Every row comes from one small tree of marks. The marks that hang from a mark follow it in brackets, in the order of their numbers. Every link used is in the known rows. Which tree was each row made from?
Known rows
j378[j560 j937]: 3, 5, -3, -8, 1, -2, 4, -9, 13, 1, 17, -15, 6, 7, 0, -2, -12, -3, -2, 19, 5, -10, 0, -3, -11, 32, -3, -1, 17, 12, 6, 4, 6, 6, 15, -8, -9, -7, -8, 12, -10, 0, 0, -5, -8, 2, -7, 0, -13
j560[j378]: 0, 1, -2, -7, -4, 5, -1, -6, -24, -10, 6, -2, 1, -5, -7, -8, 2, -3, -1, 4, -3, 10, -5, 4, 6, 5, 3, 4, -1, 7, -9, -4, 19, 6, 0, -2, -5, -3, 1, -3, -1, 10, 0, 9, 2, 5, -5, -2, 2
j166[j800[j560[j378[j937]] j877]]: 9, 10, -8, -8, -4, -6, 1, -5, -2, -12, -5, -13, 8, -20, 14, -3, -12, 4, 5, 11, 16, 4, -15, 6, -4, 25, -4, -11, -7, 0, -1, 6, 18, 11, 8, 1, -14, -6, -8, 4, -2, 7, -2, -2, -1, 12, 23, 2, -23
j110[j800[j128 j560 j877] j864[j907]]: 11, 4, -1, -9, -11, -21, -9, 6, 1, -17, -28, -9, -2, -1, 16, -13, -13, 31, 6, 26, 12, -4, 4, -9, -6, 5, -22, 36, 3, 9, 8, -2, -2, 10, 22, 13, -16, -15, 13, 5, -18, 9, -14, 4, -4, 28, 56, 13, 5
j128[j800]: 4, 6, -8, -3, -5, 1, -3, 3, -2, -3, -6, -4, 3, 10, 2, 3, -4, 5, 3, -1, 2, 6, -3, -8, -4, 2, -3, 27, 6, -3, 1, 9, 2, 6, 9, -6, -1, 8, 9, 8, 5, -5, 0, -2, 11, 9, 5, -1, 3
j864[j110[j800[j128 j166 j560[j378]]]]: 5, 7, -1, -4, -11, 0, 4, 14, -1, -18, -11, -6, -2, 2, -8, -7, -12, 5, 4, 7, 6, 3, 4, -9, 0, 6, -4, 5, 8, 11, -5, -39, 16, 15, 11, 4, -4, -13, 24, -4, -14, 12, -4, 9, 4, 38, 29, -2, -4
j110[j800[j128 j166 j560[j378] j877]]: 4, 1, 3, -13, -12, -4, -2, -1, -15, -16, -14, -16, -6, 10, 8, -5, -15, 16, 5, 6, 7, 1, -17, -10, 0, 9, -12, 21, 3, 16, 2, -19, 13, 8, 16, 15, -2, -25, 24, -2, -11, 5, -7, -4, 10, 26, 56, 5, -9
j864[j110[j800[j560[j378]]] j907]: 9, 11, -9, -4, 0, -16, 0, 16, 11, -14, -11, -5, 2, 2, -12, -13, -9, 12, 3, 12, 13, 10, 13, 2, -2, 2, -10, -3, 6, 9, -5, -25, 13, 15, 2, 0, -12, 3, 22, -4, -14, 17, -8, 19, -1, 46, 0, -7, 3
j800[j128 j166 j560[j378[j937]] j877]: 2, -7, 2, -15, -6, -7, -1, -7, -18, -19, -6, -18, 11, -1, 3, -12, -13, 11, 2, 8, 4, -7, -18, -13, -5, 26, -9, 29, -3, 21, 5, -26, 19, 14, 4, 20, -2, -38, 0, -2, -11, 9, -8, -2, 15, 24, 59, 0, -21
j166[j800[j560 j877]]: 7, 10, -2, -1, -5, -11, 1, 1, 11, -1, -14, -11, 2, -17, 17, 2, -11, 8, 6, 3, 18, 1, -10, 5, -5, 7, -8, -14, -9, -6, 3, 8, 3, 5, 6, 3, -6, -1, -5, 2, -5, 1, -3, -8, -3, 5, 25, 1, -25
j166[j800]: 6, 11, -5, -1, -6, -5, -2, 4, 4, -2, -7, -6, 5, -18, 9, 6, 0, 2, 4, 2, 6, 5, -4, 6, -3, 3, -2, -22, -7, -8, 3, 1, -1, 0, 8, -3, -5, 6, -7, 5, 2, -5, 1, -4, -3, 4, 0, 2, -6
j864[j110[j800[j560]] j907]: 8, 11, -9, 1, 2, -18, 1, 19, 23, -9, -14, -3, 1, 4, -8, -9, -10, 14, 4, 10, 14, 5, 16, -1, -6, -1, -11, -5, 6, 6, -1, -24, 3, 13, 2, 1, -9, 5, 22, -2, -14, 12, -8, 14, -2, 42, 2, -7, 2
j800[j128 j560]: 5, -3, 5, -4, -7, -3, 7, -1, 2, -1, -9, -4, 4, 0, -1, -4, -4, 11, -4, -2, 10, -12, -7, -4, -7, 6, -9, 29, -3, 3, 1, -40, 0, 0, -1, 10, -1, -17, -3, -4, -27, 9, -4, -7, 2, 13, 34, -2, -21
j166[j800[j128 j560 j877]]: 9, 7, -3, -5, -11, -10, -1, 4, 8, -9, -19, -14, 7, -19, 15, 1, -9, 17, 5, 2, 16, -3, -12, 0, -9, 9, -11, 13, -14, -4, 5, -3, 0, 4, 10, 11, -8, -11, -6, 3, -13, 4, -4, -9, 3, 11, 36, 3, -27
j937[j378]: 4, 0, 4, -3, -2, 8, 2, -6, -5, 8, 3, 0, -2, 3, -5, -11, 2, -1, -1, 5, -4, 9, -2, -3, 2, 4, 2, 9, 4, -2, -9, -1, 8, 1, 2, -2, 12, -4, 3, -3, 2, 22, -9, -5, 6, 8, -12, -5, -2
j668[j800]: 3, 8, -4, 0, -4, -1, -5, 3, 1, 5, -16, -5, 1, -26, 8, 4, 2, 5, 2, -1, 3, 4, -3, -7, -15, 2, -2, 6, 10, -2, -1, 1, 4, 0, 8, -5, 0, 8, -15, 4, 0, -5, 0, -3, 6, 0, 5, 1, 7
j864[j110[j800[j128 j877]] j907]: 9, 8, -14, -4, -2, -17, -10, 24, 16, -24, -17, -10, 2, 2, -4, -8, -9, 23, 7, 13, 4, 4, 16, -6, -6, 1, -13, 30, -5, 8, 3, 8, -1, 15, 12, 10, -11, -4, 25, 3, -2, 14, -11, 16, 9, 40, 6, -2, 8
j668[j800[j166 j560[j378[j937]] j877]]: 2, 4, -2, -8, -2, -8, -4, -5, -9, -3, -16, -16, 5, -24, 12, -5, -11, 7, 6, 6, 9, 4, -15, -14, -16, 20, -6, 1, 11, 12, 0, -10, 22, 11, 7, 3, -2, -13, -15, 2, -2, -1, -5, -3, 12, 13, 41, 0, -8
j668[j800[j128 j166 j560[j378] j877]]: 4, 2, 3, -11, -11, -8, -7, 0, -14, -7, -25, -18, 4, -27, 9, -7, -7, 17, 5, -1, 8, 2, -15, -17, -16, 8, -11, 28, 4, 12, 1, -20, 16, 8, 8, 12, 2, -20, -12, -1, -12, 3, -7, -5, 17, 16, 50, 0, -12

Write each row's tree
7, 5, -5, -4, -5, -5, 0, -2, 7, -2, -13, -8, 0, 12, 10, -2, -15, 12, 5, -1, 15, 1, -9, -10, -6, 7, -9, 34, 3, -2, 2, 15, 6, 11, 6, 2, -2, 0, 10, 6, -2, 1, -5, -7, 12, 10, 29, -1, -16 : j128[j800[j560 j877]]
3, 3, -1, -10, -6, -6, -2, -4, -13, -7, -11, -14, 2, 12, 5, -8, -15, 8, 7, -1, 9, 7, -13, -14, -1, 5, -8, 21, 5, 9, 0, -2, 18, 15, 5, 4, 0, -11, 13, 3, -1, 0, -6, -3, 18, 19, 40, -3, -11 : j128[j800[j166 j560[j378] j877]]
2, 2, 0, -6, -4, -9, -2, 0, 2, -1, -14, -12, 2, 15, 8, -2, -16, 10, 8, -4, 11, 2, -10, -17, -5, 2, -11, 18, 6, 5, 7, 0, 6, 11, 6, 5, 4, -8, 12, 5, 0, -7, -6, -8, 16, 16, 43, -2, -14 : j128[j800[j166 j560 j877]]
8, 10, -8, 0, -11, 3, 0, 19, 10, -18, -9, -2, -3, 3, -4, 0, -9, 7, 4, 9, 1, 1, 11, -7, -3, 5, -2, 19, 5, 3, -3, -7, 4, 11, 15, 0, -7, -1, 24, 2, -4, 10, -2, 10, 3, 27, 9, 1, 5 : j864[j110[j800[j128]]]
4, 3, -6, -12, -3, -5, -2, -5, -13, -11, -6, -15, 7, 12, 6, -7, -17, 6, 6, 5, 8, 5, -15, -15, -5, 20, -7, 22, 9, 11, 3, -2, 21, 17, 8, 3, -2, -13, 10, 6, 3, -1, -5, -2, 18, 21, 42, -2, -11 : j128[j800[j166 j560[j378[j937]] j877]]
8, 6, 0, -3, -10, -3, 1, 3, 3, 4, -23, -8, 5, -26, 7, 1, -1, 15, -1, -3, 12, -5, -8, -11, -21, 6, -9, 29, 7, 0, 0, -31, 4, 0, 7, 4, 0, -5, -17, 0, -21, 2, -3, -8, 8, 9, 31, 0, -10 : j668[j800[j128 j560]]
0, -8, 8, -13, -8, -8, -1, -5, -20, -15, -11, -17, 4, 0, 0, -14, -12, 14, 3, 0, 6, -3, -15, -12, -1, 8, -9, 27, -7, 18, 2, -28, 16, 9, 1, 22, 2, -35, 4, -6, -16, 10, -10, -3, 14, 19, 57, -1, -22 : j800[j128 j166 j560[j378] j877]
4, 2, 0, -10, -11, -23, -18, 12, -9, -23, -27, -15, 0, 1, 13, -12, -7, 27, 10, 24, -2, 1, 7, -17, -2, -2, -19, 25, 3, 16, 14, 4, -5, 9, 26, 15, -9, -21, 17, 8, -1, -2, -15, 6, 5, 30, 54, 15, 20 : j110[j800[j128 j166 j877] j864[j907]]
8, 8, -9, -9, -4, 3, 4, -6, -9, -6, -1, -6, 9, 8, 0, -4, -10, 2, 0, 6, 11, 4, -12, -6, -5, 23, -3, 26, 12, 4, -4, -14, 21, 14, 6, -7, -8, 0, 5, 6, -7, 4, -1, -1, 9, 20, 19, -3, -7 : j128[j800[j560[j378[j937]]]]
3, 4, 1, -8, -7, -3, 3, -3, -15, -2, -8, -9, 5, 10, -3, -6, -8, 3, 3, -4, 8, 7, -12, -11, -1, 1, -6, 10, 12, 8, -2, -31, 17, 11, 3, -1, 3, -7, 10, 1, -9, -3, -3, -3, 13, 23, 31, -5, -8 : j128[j800[j166 j560[j378]]]
0, 2, -4, -6, -4, -6, -8, 4, -4, -7, -11, -12, 3, 13, 9, 1, -11, 8, 9, -2, 0, 6, -7, -18, -3, 0, -7, 22, 4, 5, 8, 21, 3, 10, 10, 4, 4, -5, 14, 9, 15, -9, -5, -5, 20, 12, 27, 0, 1 : j128[j800[j166 j877]]
9, 5, -1, -10, -13, 4, 3, -2, -12, -12, -8, -7, -5, 6, 2, -4, -8, 11, -1, 7, 9, 1, -13, -1, -1, 12, -9, 26, 6, 8, -5, -31, 13, 5, 15, 5, -8, -12, 18, -3, -20, 10, -3, -2, 1, 24, 34, 4, -7 : j110[j800[j128 j560[j378]]]
0, 6, 5, -3, -12, -6, -7, 5, -10, -8, -16, -2, -8, 2, 12, -4, -7, 5, 8, 20, -2, 3, 5, -12, 4, -2, -5, -15, 17, 8, 6, -8, 2, 5, 24, -2, -4, -7, 16, 6, 1, -10, -5, 2, -7, 16, 43, 16, 23 : j110[j800[j166] j864]
0, -8, 10, -7, -6, -12, 0, 0, -1, -7, -16, -15, 3, 4, 6, -7, -13, 17, 4, -3, 8, -11, -12, -15, -6, 3, -13, 24, -7, 13, 9, -24, 1, 5, 1, 22, 5, -32, 4, -3, -15, 2, -9, -10, 13, 15, 61, 0, -24 : j800[j128 j166 j560 j877]
7, 7, -7, -6, -11, -6, -8, 7, 1, -15, -15, -14, 7, -20, 15, 4, -4, 15, 6, 4, 4, 1, -8, 0, -6, 8, -7, 18, -16, -5, 6, 20, -3, 3, 14, 10, -8, -7, -5, 6, 3, 1, -4, -6, 7, 6, 20, 5, -13 : j166[j800[j128 j877]]
9, 6, 5, -4, -18, -4, 0, 3, -4, -11, -21, -1, -5, -2, 13, -6, -10, 16, 2, 22, 9, -7, 1, -8, -3, 8, -12, 24, 12, 5, 3, -25, 2, 5, 24, 3, -12, -12, 11, 3, -22, 4, -6, -1, -10, 19, 56, 15, 5 : j110[j800[j128 j560] j864]
6, 3, 4, -12, -14, -20, -7, 5, -20, -17, -23, -11, 3, -1, 1, -19, -5, 22, 4, 22, 6, 2, 2, -11, 0, 1, -18, 12, 11, 19, 5, -48, 9, 9, 19, 11, -11, -23, 14, 0, -23, 5, -13, 7, -2, 42, 57, 9, 12 : j110[j800[j128 j166 j560[j378]] j864[j907]]
6, 1, 4, -9, -12, -25, -11, 9, -2, -16, -30, -14, -1, 2, 13, -14, -13, 29, 8, 22, 9, -3, 3, -16, -5, 1, -23, 21, 6, 16, 12, -18, -3, 10, 22, 17, -9, -24, 16, 3, -15, 1, -17, 2, 1, 34, 70, 12, 6 : j110[j800[j128 j166 j560 j877] j864[j907]]
4, 3, 4, -9, -12, -5, -1, 0, -16, -2, -22, -13, 7, -27, 1, -5, -1, 11, 0, -3, 7, 2, -14, -15, -16, 5, -8, 16, 10, 11, -1, -49, 16, 4, 6, 7, 3, -16, -14, -3, -20, 1, -4, -6, 13, 19, 40, -2, -8 : j668[j800[j128 j166 j560[j378]]]
10, 9, -9, -1, -2, -17, -1, 22, 19, -15, -17, -7, 4, 3, -10, -9, -8, 20, 3, 10, 12, 1, 14, -3, -8, 1, -13, 17, 2, 8, 1, -31, 1, 12, 6, 6, -9, -4, 21, -2, -19, 15, -9, 13, 3, 47, 11, -6, 0 : j864[j110[j800[j128 j560]] j907]
7, 5, -1, -7, -17, -4, -12, 5, -8, -22, -20, -6, -8, -2, 20, -5, -11, 20, 8, 26, -1, -2, 4, -11, -1, 8, -11, 40, 4, 5, 5, 26, 0, 8, 31, 7, -13, -12, 15, 9, -1, 4, -8, 3, -2, 11, 49, 20, 15 : j110[j800[j128 j877] j864]
3, 5, 6, -4, -6, -24, -4, 6, 0, -4, -23, -5, -2, 3, 8, -11, -8, 16, 6, 20, 11, 1, 7, -10, -1, -5, -17, -18, 16, 12, 9, -36, -1, 6, 15, 4, -7, -10, 13, 2, -16, -5, -11, 3, -9, 33, 50, 9, 13 : j110[j800[j166 j560] j864[j907]]
11, 8, -9, -11, -10, -6, -1, -3, -6, -19, -9, -17, 13, -22, 13, -4, -10, 12, 3, 11, 13, -1, -16, 2, -8, 28, -8, 17, -12, 2, 1, -3, 15, 10, 13, 10, -15, -15, -8, 4, -10, 10, -4, -3, 4, 17, 34, 3, -24 : j166[j800[j128 j560[j378[j937]] j877]]
7, 9, 4, 0, -13, -4, 2, 0, 1, -3, -16, 3, -9, 0, 14, -5, -12, 8, 4, 22, 13, -2, 4, -4, 0, 4, -9, -4, 17, 2, 0, -14, 4, 5, 20, -4, -11, -2, 12, 3, -14, 1, -4, 1, -16, 14, 45, 14, 7 : j110[j800[j560] j864]
